What can hang from each mark:
bazibe: fefa
lale: gosom zasad
gilip: gosom zasad
gosom: bazibe lale munis
givib: zasad
fefa: bazibe lale
zasad: nimo
munis: gosom
nimo: zasad

Known rows, with every way that one mark hangs from another:
gosom(bazibe lale(zasad) munis): [295 -75 58 233 -129 -65 -1 48 -92 236 -53 359 -50 121 201 -15 116 -209 54 -42 71 311]
lale(gosom(bazibe) zasad(nimo)): [170 -63 75 172 -69 151 -123 -140 -51 282 -83 114 -101 265 179 -233 -45 -125 -27 -13 146 207]
bazibe(fefa(lale(gosom zasad))): [1 33 302 -117 -105 4 -332 78 14 176 -236 93 -104 137 278 88 -274 -19 97 55 152 -33]
nimo(zasad): [-14 55 -63 24 -91 19 39 -32 -54 45 -45 -152 -37 -38 -19 -72 -8 -86 -141 62 -19 -73]
gilip(gosom): [56 40 24 26 -33 -147 -47 -21 24 19 -28 151 -122 49 -83 -103 6 -14 74 -44 -86 151]
fefa(bazibe lale(gosom zasad(nimo))): [-9 40 156 -142 -197 41 -309 -103 -84 265 -103 -117 -228 199 194 -186 -274 -55 4 -9 124 12]
munis(gosom(bazibe lale(zasad(nimo)))): [297 -117 -97 234 -178 78 98 57 -149 122 -93 374 -9 102 69 -234 154 -320 -16 -1 12 294]
fefa(bazibe lale(zasad(nimo))): [16 33 50 -144 -187 70 -114 2 -85 163 18 -158 -206 68 124 -85 -129 -40 27 -25 119 -55]
lale(gosom(bazibe(fefa) munis) zasad): [244 17 230 154 -51 -163 -301 75 72 317 -192 369 -155 183 226 56 -120 -124 88 -86 128 178]
gilip(gosom(lale) zasad): [140 -39 9 224 -106 -189 -77 -88 -68 16 -25 220 -210 -8 -29 -149 92 -91 64 -32 -272 318]
gosom(bazibe lale(zasad(nimo)) munis): [384 -78 4 312 -196 8 1 -22 -73 347 26 233 -124 146 158 -104 215 -258 -30 -120 37 313]
gosom(bazibe(fefa) munis): [241 2 70 89 12 -257 -145 201 29 110 -98 305 -126 -13 72 148 39 -156 34 -219 -71 49]
givib(zasad): [-33 -44 -25 8 56 -86 -85 -109 -52 -224 44 -92 -9 -70 -78 -57 -68 -68 -90 41 -50 12]
lale(gosom zasad): [-1 14 158 57 -67 88 -157 -127 45 200 -91 66 -30 194 159 -97 -160 38 60 128 206 119]
munis(gosom): [15 4 -56 24 -47 -138 18 66 0 -53 -47 173 24 -43 -173 -97 22 -88 6 25 -37 59]
gosom(bazibe): [84 -76 -28 24 56 -13 41 67 -92 -32 -67 175 0 42 69 -58 5 -109 5 -63 -27 81]
bazibe(fefa(lale(gosom(munis) zasad))): [89 76 341 -13 -179 -195 -405 59 88 345 -172 129 -178 141 187 127 -202 -46 95 -35 133 45]
bazibe(fefa): [71 30 65 -31 27 -42 -102 169 49 -28 -106 87 -49 -64 89 163 -34 -20 28 -65 -37 -94]
lale(gosom(bazibe) zasad): [81 -66 129 89 1 75 -113 -62 -61 173 -159 243 -34 239 225 -154 -156 -73 61 64 175 201]
gosom(bazibe(fefa)): [154 -43 34 -7 80 -57 -60 226 -46 -54 -173 272 -48 -18 154 108 -25 -126 29 -128 -53 -19]
munis(gosom(lale)): [102 -57 -62 72 -118 -110 13 83 -90 -55 -133 299 80 -46 -33 -106 72 -208 -14 17 -126 155]
givib(zasad(nimo)): [53 -53 -83 92 -8 -13 -90 -172 -38 -119 123 -219 -73 -43 -129 -132 32 -116 -167 -39 -83 18]
gosom(lale munis): [181 -11 42 146 -131 -175 -81 0 -17 171 -19 162 -24 10 43 38 124 -147 -22 -93 -102 166]
lale(zasad): [22 10 52 60 -42 125 38 -23 26 92 36 24 -29 78 93 1 -11 49 74 113 207 60]
fefa(bazibe lale(gosom zasad)): [-100 37 217 -230 -133 -37 -303 -35 -89 162 -178 6 -150 160 239 -107 -385 -2 83 62 162 4]

Rows:
[295 2 34 283 -253 23 -40 -91 16 371 91 59 -120 111 87 -32 214 -142 -31 -58 66 232] => gosom(lale(zasad(nimo)) munis)
[173 51 141 244 -188 -39 -236 -216 121 475 49 -25 -177 236 17 -135 11 -43 -23 -32 154 202] => lale(gosom(munis) zasad(nimo))
[-24 23 251 -176 -58 -111 -371 102 -14 79 -269 68 -74 60 181 85 -260 -69 20 -61 -50 -90] => bazibe(fefa(lale(gosom)))
[205 2 194 10 -113 -174 -171 228 -21 215 -112 271 -175 62 194 168 -47 -129 126 -115 105 56] => gosom(bazibe(fefa(lale(zasad))) munis)
[138 17 -53 254 -101 -142 -78 -183 35 119 141 -41 -337 23 -210 -223 139 -17 5 -96 -225 221] => gilip(gosom zasad(nimo))
[328 -48 27 204 -115 -333 -83 40 -89 163 -110 493 -142 92 36 -128 141 -268 52 -211 -212 392] => gilip(gosom(bazibe lale munis))
[256 -94 35 31 19 -23 -64 244 -136 -49 -262 388 12 -17 293 111 26 -252 1 -133 -137 79] => gosom(bazibe(fefa) lale)
[-68 38 112 -229 -126 0 -102 67 -95 62 -56 -30 -143 47 176 -6 -237 12 115 53 149 -62] => fefa(bazibe lale(zasad))
[103 -48 50 -137 -37 -232 -115 331 -112 -106 -255 386 -45 -65 25 23 -86 -243 53 -111 -117 -22] => munis(gosom(bazibe(fefa(lale))))
[200 -36 100 -9 -103 110 -92 174 -87 144 -103 100 -166 89 234 49 -15 -157 37 -94 98 -13] => gosom(bazibe(fefa(lale(zasad(nimo)))))
[129 -39 99 -78 -95 -108 -77 308 -85 -9 -229 403 -68 12 115 23 -102 -197 131 -3 83 41] => munis(gosom(bazibe(fefa(lale(zasad)))))
[349 -35 75 259 -159 -214 -54 22 -63 261 -71 517 -167 171 121 -124 123 -225 132 -87 -15 458] => gilip(gosom(bazibe lale(zasad) munis))
[166 -41 -26 13 29 -189 -44 291 -42 -109 -216 444 -24 -70 -13 11 -12 -217 37 -106 -90 30] => munis(gosom(bazibe(fefa)))
[41 10 62 -6 -186 158 -31 -52 -39 203 70 -163 -117 112 73 -58 12 -24 9 34 148 8] => fefa(lale(zasad(nimo)))
[257 -19 107 263 -141 -48 -197 -154 26 446 -13 152 -180 274 88 -195 23 -148 -26 -102 125 268] => lale(gosom(bazibe munis) zasad(nimo))
[266 -85 7 174 -76 -189 -33 65 -118 146 -89 340 -21 52 113 -20 127 -264 -23 -163 -128 245] => gosom(bazibe lale munis)
[173 -6 144 -55 -60 -299 -206 250 -48 122 -144 244 -147 -9 103 160 -31 -176 46 -228 -88 -1] => gosom(bazibe(fefa(lale)) munis)
[-124 24 166 -281 -84 -156 -342 -14 -110 61 -213 -19 -128 95 148 -107 -362 -62 0 -55 -51 -52] => fefa(bazibe lale(gosom))
[90 37 245 -33 -173 85 -331 8 32 282 -168 -40 -170 168 229 17 -173 -65 11 -18 116 -29] => bazibe(fefa(lale(gosom zasad(nimo))))
[288 -87 27 119 -83 -33 -12 288 -106 -12 -270 594 10 4 210 8 26 -288 82 5 17 191] => munis(gosom(bazibe(fefa) lale(zasad)))
[-9 76 258 -128 -202 -237 -382 -57 -22 332 -109 45 -230 172 151 -68 -308 -29 89 -31 135 81] => fefa(bazibe lale(gosom(munis) zasad))
[98 -28 244 48 -137 -167 -262 -50 -59 348 -130 218 -134 245 173 -102 -156 -139 72 -35 144 221] => fefa(lale(gosom(bazibe munis) zasad))
[203 -43 -1 186 -179 227 33 -69 -48 202 25 15 -37 108 180 -77 135 -122 -31 34 86 161] => gosom(lale(zasad(nimo)))
[103 48 216 93 -263 -81 -307 -176 49 479 13 -90 -199 228 51 -122 -72 -67 -10 -45 129 150] => fefa(lale(gosom(munis) zasad(nimo)))
[299 -27 -23 248 -12 -201 -137 47 -8 64 -36 226 -383 7 -53 -119 116 -141 29 -229 -279 210] => gilip(gosom(bazibe(fefa)) zasad(nimo))
[143 -27 116 125 -18 -250 -228 -62 -12 250 -123 260 -88 168 46 -121 -65 -153 -17 -141 -42 203] => lale(gosom(bazibe munis))
[259 -98 -27 60 -36 -156 -46 311 -137 -108 -309 567 40 -70 128 8 45 -343 3 -117 -180 131] => munis(gosom(bazibe(fefa) lale))
[214 -125 -40 153 -105 6 95 126 -158 22 -159 500 51 72 124 -161 60 -272 58 66 50 289] => munis(gosom(bazibe lale(zasad)))
[334 -65 73 135 -51 -228 -139 230 -64 114 -188 425 -74 -13 200 147 90 -279 5 -220 -162 145] => gosom(bazibe(fefa) lale munis)
[135 57 42 268 -99 -425 -146 -132 96 180 131 131 -343 1 -244 -100 106 10 90 -112 -206 297] => gilip(gosom(munis) zasad)
